Each row comes from the steps of one path. Every step used is in the known rows, and no mark comes twice. Write the path behind each row, first mark first.
Known rows
girus -> rizeg -> lopagum: [ 0.06 -0.26  0.09  0.10  0.27 -0.18  0.17 -0.05 -0.16  0.31 -0.19  0.30
 -0.11  0.00 -0.04  0.00  0.18 -0.04 -0.11  0.16  0.12 -0.06 -0.15 -0.04
  0.19]
girus -> masiro -> lopagum: [-0.12 -0.13  0.13  0.02  0.10  0.08  0.21 -0.18 -0.06 -0.27 -0.26  0.15
  0.13  0.27 -0.13 -0.04  0.20 -0.01 -0.05  0.10  0.17  0.27  0.14  0.00
 -0.09]
masiro -> lopagum -> zoruk: [-0.17 -0.05  0.05  0.02  0.27  0.09  0.16 -0.05 -0.10 -0.13 -0.01  0.23
 -0.02  0.22  0.16  0.02  0.18  0.14  0.27 -0.05  0.15  0.32  0.04  0.24
  0.04]
lopagum -> zoruk -> girus -> raduzu: [-0.12 -0.07 -0.02 -0.06  0.37  0.12  0.45 -0.37 -0.14  0.16 -0.04  0.20
  0.18 -0.05 -0.22  0.12  0.04  0.16  0.10 -0.01 -0.03 -0.13  0.04  0.14
 -0.20]
rizeg -> lopagum: [-0.06 -0.11  0.03  0.08  0.21 -0.14  0.02  0.20 -0.14  0.20 -0.19  0.28
 -0.11  0.07 -0.18  0.06  0.21 -0.09  0.00  0.15  0.05  0.15 -0.05 -0.02
  0.09]
zoruk -> girus: [-0.13 -0.08 -0.01  0.00  0.21  0.03  0.16 -0.01 -0.14 -0.07 -0.27  0.13
  0.45  0.13 -0.27  0.01  0.00  0.16 -0.01  0.04 -0.07 -0.02  0.04 -0.01
 -0.07]
girus -> rizeg: [-0.01 -0.17  0.09  0.07  0.22 -0.03  0.21 -0.16 -0.15  0.06 -0.14  0.20
  0.00 -0.06  0.09 -0.06 -0.01  0.13 -0.15  0.10  0.06 -0.15 -0.07 -0.04
  0.13]
rizeg -> lopagum -> zoruk -> girus -> masiro: [-0.08 -0.21  0.02  0.01  0.38 -0.08  0.32 -0.16 -0.11  0.55 -0.17  0.36
  0.34  0.34 -0.36  0.01  0.27 -0.04  0.08  0.08  0.09 -0.02  0.07  0.12
 -0.13]
raduzu -> girus -> novun: [-0.03 -0.06 -0.03  0.10  0.10  0.03  0.37 -0.19 -0.09  0.32  0.02  0.16
 -0.29  0.13  0.33 -0.04  0.00  0.03  0.00 -0.10  0.04  0.13 -0.05  0.17
  0.00]
lopagum -> girus: [-0.08 -0.05  0.02  0.13  0.19  0.04  0.05  0.11 -0.09 -0.03 -0.10  0.22
  0.07 -0.01  0.09  0.03  0.21  0.09 -0.02 -0.02  0.12  0.24  0.05 -0.31
  0.05]
raduzu -> girus -> masiro -> lopagum -> zoruk: [-0.06 -0.17  0.06  0.05  0.19  0.09  0.49 -0.36 -0.03 -0.05  0.05  0.28
 -0.33  0.51  0.08 -0.04  0.19  0.07  0.19 -0.03  0.23  0.28 -0.02  0.44
 -0.19]
girus -> lopagum -> novun: [-0.06  0.01  0.09  0.11  0.19 -0.06  0.39 -0.02 -0.08 -0.16 -0.49  0.05
 -0.01 -0.01  0.09 -0.07  0.04 -0.05  0.11 -0.01  0.10 -0.20  0.06 -0.02
  0.01]
rizeg -> lopagum -> girus -> raduzu: [ 0.06 -0.16  0.04  0.12  0.26 -0.04  0.20 -0.05 -0.12  0.22 -0.15  0.32
 -0.25 -0.20 -0.12  0.19  0.36 -0.13 -0.07  0.07  0.18  0.25 -0.03 -0.34
 -0.03]
zoruk -> lopagum -> rizeg -> girus -> masiro: [ 0.01 -0.13  0.11  0.22  0.28 -0.02  0.08  0.01 -0.02 -0.30 -0.64  0.09
 -0.46  0.07 -0.30 -0.03  0.35  0.06 -0.09  0.13  0.16  0.26  0.33 -0.10
 -0.08]
zoruk -> lopagum -> rizeg: [-0.06 -0.03  0.09  0.17  0.28  0.03 -0.04  0.11 -0.10 -0.42 -0.56  0.06
  0.16  0.03 -0.17 -0.01  0.20  0.11  0.04  0.01  0.05  0.27  0.04 -0.02
  0.00]
rizeg -> lopagum -> masiro: [-0.02 -0.13  0.04  0.15  0.09 -0.09  0.13  0.18 -0.10  0.27 -0.47  0.33
 -0.07  0.21 -0.11  0.06  0.44 -0.13 -0.09  0.16  0.13  0.27 -0.02  0.40
  0.09]
lopagum -> girus -> masiro: [-0.06 -0.12  0.07  0.11  0.16  0.04  0.19 -0.09 -0.05  0.08 -0.13  0.27
  0.17  0.09 -0.03 -0.03  0.28 -0.01 -0.18  0.04  0.17  0.15  0.12 -0.36
 -0.07]
girus -> lopagum -> zoruk: [-0.09 -0.02  0.04  0.01  0.39  0.03  0.31  0.00 -0.11 -0.09  0.08  0.27
 -0.03  0.01  0.02 -0.06  0.12  0.03  0.08  0.01  0.10 -0.20  0.02  0.14
  0.06]
masiro -> lopagum: [-0.12 -0.08  0.08  0.03  0.13  0.07  0.07  0.05 -0.11 -0.37 -0.21  0.14
  0.05  0.17 -0.02  0.03  0.12  0.07  0.08  0.01  0.11  0.37  0.03  0.07
  0.05]
zoruk -> lopagum: [-0.12  0.01  0.07  0.03  0.27  0.01  0.09  0.06 -0.12 -0.51 -0.25  0.06
  0.15  0.03 -0.31  0.00  0.06  0.10  0.02  0.05  0.00  0.07  0.09  0.00
  0.03]
raduzu -> girus: [-0.04 -0.08 -0.04  0.09  0.10 -0.01  0.25 -0.02 -0.09 -0.12 -0.06  0.18
 -0.41  0.20 -0.05  0.00  0.01  0.09 -0.04  0.01  0.03  0.06 -0.14  0.24
 -0.08]
lopagum -> rizeg -> girus: [ 0.02 -0.13  0.03  0.25  0.22 -0.07 -0.08  0.27 -0.06  0.05 -0.51  0.16
 -0.64 -0.03  0.05  0.05  0.27  0.09 -0.08  0.09  0.11  0.35  0.17 -0.04
  0.06]
rizeg -> girus -> masiro -> lopagum -> novun: [-0.03 -0.13  0.13  0.15  0.08 -0.06  0.36 -0.13  0.00 -0.04 -0.67  0.01
 -0.61  0.25  0.06  0.00  0.25 -0.05  0.13  0.03  0.22  0.38  0.35  0.02
 -0.02]
lopagum -> zoruk: [-0.13 -0.01  0.00  0.04  0.29  0.03  0.18 -0.01 -0.11  0.19  0.06  0.29
 -0.06  0.09  0.09  0.01  0.08  0.12  0.11  0.02  0.03  0.02  0.02  0.18
  0.03]

Write each row's path
[ 0.03 -0.30  0.05  0.04  0.36 -0.15  0.21 -0.16 -0.19  0.29 -0.33  0.26
  0.40  0.10 -0.26  0.01  0.14  0.08 -0.05  0.08  0.07 -0.11 -0.15 -0.06
  0.10] | zoruk -> girus -> rizeg -> lopagum
[ 0.02 -0.20  0.09  0.15  0.26  0.00  0.20 -0.16 -0.13  0.08 -0.11  0.23
  0.12 -0.09  0.20 -0.04  0.17  0.15 -0.09  0.02  0.19  0.01 -0.06 -0.32
  0.16] | lopagum -> girus -> rizeg
[ 0.08 -0.14  0.03  0.20  0.20  0.01  0.27  0.01 -0.07 -0.33 -0.35  0.15
 -0.35  0.12  0.06 -0.06  0.20  0.04 -0.05 -0.04  0.16  0.04 -0.19  0.16
 -0.09] | raduzu -> girus -> lopagum -> rizeg
[ 0.01 -0.11  0.04  0.11  0.07  0.07  0.51 -0.10 -0.06 -0.36 -0.30  0.21
 -0.29  0.27 -0.05 -0.08  0.28 -0.01 -0.13  0.04  0.22 -0.05 -0.12  0.61
 -0.04] | raduzu -> girus -> lopagum -> masiro
[-0.10  0.02  0.10  0.10  0.15  0.07  0.21 -0.01 -0.09 -0.44 -0.52  0.09
  0.21  0.15 -0.25 -0.02  0.25  0.07 -0.02  0.07  0.09  0.16  0.14  0.42
  0.04] | zoruk -> lopagum -> masiro
[-0.04 -0.08  0.04  0.08  0.21  0.11  0.23 -0.16 -0.10 -0.09 -0.05  0.20
 -0.14 -0.24 -0.04  0.13  0.20  0.03 -0.08  0.02  0.12  0.14  0.05 -0.32
 -0.10] | lopagum -> girus -> raduzu
[-0.04 -0.21  0.05  0.01  0.27 -0.02  0.27 -0.28 -0.17  0.04 -0.28  0.15
  0.49  0.06 -0.12 -0.05 -0.04  0.24 -0.07  0.04  0.02 -0.23 -0.07 -0.04
  0.05] | zoruk -> girus -> rizeg
[ 0.02 -0.23  0.07  0.09  0.45 -0.17  0.26 -0.11 -0.16  0.57 -0.01  0.40
 -0.13  0.06  0.15  0.01  0.22  0.00  0.05  0.10  0.15 -0.09 -0.14  0.16
  0.19] | girus -> rizeg -> lopagum -> zoruk
[ 0.02 -0.32  0.09  0.11  0.23 -0.09  0.33 -0.22 -0.16  0.35 -0.63  0.29
  0.47  0.24 -0.15  0.01  0.36  0.05 -0.10  0.12  0.15  0.02 -0.12  0.35
  0.12] | zoruk -> girus -> rizeg -> lopagum -> masiro
[-0.13 -0.14  0.04 -0.01  0.15  0.05  0.27 -0.23 -0.09  0.06 -0.30  0.16
  0.52  0.25 -0.40 -0.04  0.06  0.10 -0.14  0.11  0.01 -0.09  0.12 -0.07
 -0.18] | zoruk -> girus -> masiro
[-0.06 -0.06  0.09  0.09  0.12  0.07  0.33  0.03 -0.09 -0.30 -0.39  0.20
  0.09  0.10 -0.05 -0.07  0.29 -0.02 -0.17  0.09  0.16 -0.09  0.03  0.34
  0.04] | girus -> lopagum -> masiro
[-0.18 -0.07 -0.03 -0.02  0.35  0.05  0.25 -0.11 -0.15  0.18 -0.05  0.22
  0.39  0.20 -0.11  0.02  0.04  0.22  0.16 -0.06 -0.02 -0.04  0.03  0.18
 -0.05] | lopagum -> zoruk -> girus
[ 0.06 -0.22  0.10  0.18  0.23 -0.25  0.32 -0.14 -0.14  0.54 -0.59  0.17
 -0.09  0.05  0.18 -0.01  0.15 -0.08  0.07  0.10  0.13 -0.06 -0.08  0.01
  0.18] | girus -> rizeg -> lopagum -> novun
[-0.03 -0.14  0.02  0.09  0.15 -0.05  0.22 -0.01 -0.04  0.09 -0.22  0.21
 -0.57  0.05 -0.18 -0.01  0.20 -0.04 -0.21  0.18  0.11  0.08  0.33 -0.07
 -0.06] | rizeg -> girus -> masiro
[-0.09 -0.24  0.09 -0.01  0.42  0.07  0.35 -0.41 -0.16 -0.02 -0.14  0.19
  0.48  0.25  0.08 -0.02  0.08  0.30  0.24 -0.07  0.16  0.09 -0.08  0.21
  0.08] | masiro -> lopagum -> zoruk -> girus -> rizeg
[-0.18 -0.12  0.02 -0.03  0.33  0.08  0.40 -0.31 -0.08  0.30 -0.10  0.24
  0.46  0.31 -0.18 -0.04  0.10  0.12  0.04  0.03  0.04 -0.13  0.12  0.10
 -0.16] | lopagum -> zoruk -> girus -> masiro
[ 0.01 -0.05  0.07  0.24  0.35 -0.01  0.04  0.02 -0.08  0.01 -0.54  0.02
 -0.49 -0.07  0.18 -0.01  0.26  0.06  0.09 -0.02  0.12  0.42  0.31 -0.09
  0.11] | zoruk -> lopagum -> rizeg -> girus -> novun
[-0.08 -0.08  0.01 -0.05  0.20  0.10  0.33 -0.28 -0.14 -0.08 -0.22  0.12
  0.19 -0.10 -0.38  0.12  0.01  0.10 -0.08  0.05 -0.05 -0.10  0.05 -0.03
 -0.22] | zoruk -> girus -> raduzu
[ 0.02 -0.24  0.16  0.13  0.26  0.06  0.17 -0.23 -0.12 -0.21 -0.19  0.18
  0.14  0.05  0.27 -0.01  0.28  0.18  0.08 -0.05  0.31  0.35 -0.06 -0.28
  0.17] | masiro -> lopagum -> girus -> rizeg
[-0.05 -0.19  0.08  0.06  0.06  0.07  0.37 -0.28 -0.03 -0.32 -0.16  0.16
 -0.31  0.46 -0.10 -0.04  0.14  0.04  0.02  0.04  0.21  0.30 -0.02  0.24
 -0.17] | raduzu -> girus -> masiro -> lopagum
[ 0.14 -0.31  0.03  0.14  0.24 -0.18  0.35 -0.16 -0.14  0.26 -0.12  0.31
 -0.45  0.16 -0.02  0.00  0.16 -0.02 -0.07  0.09  0.15 -0.04 -0.30  0.18
  0.09] | raduzu -> girus -> rizeg -> lopagum
[-0.04 -0.10  0.10  0.07  0.19  0.17  0.22 -0.22 -0.09 -0.39 -0.13  0.14
 -0.11 -0.09 -0.01  0.15  0.29  0.06  0.09 -0.06  0.26  0.46  0.05 -0.27
 -0.09] | masiro -> lopagum -> girus -> raduzu
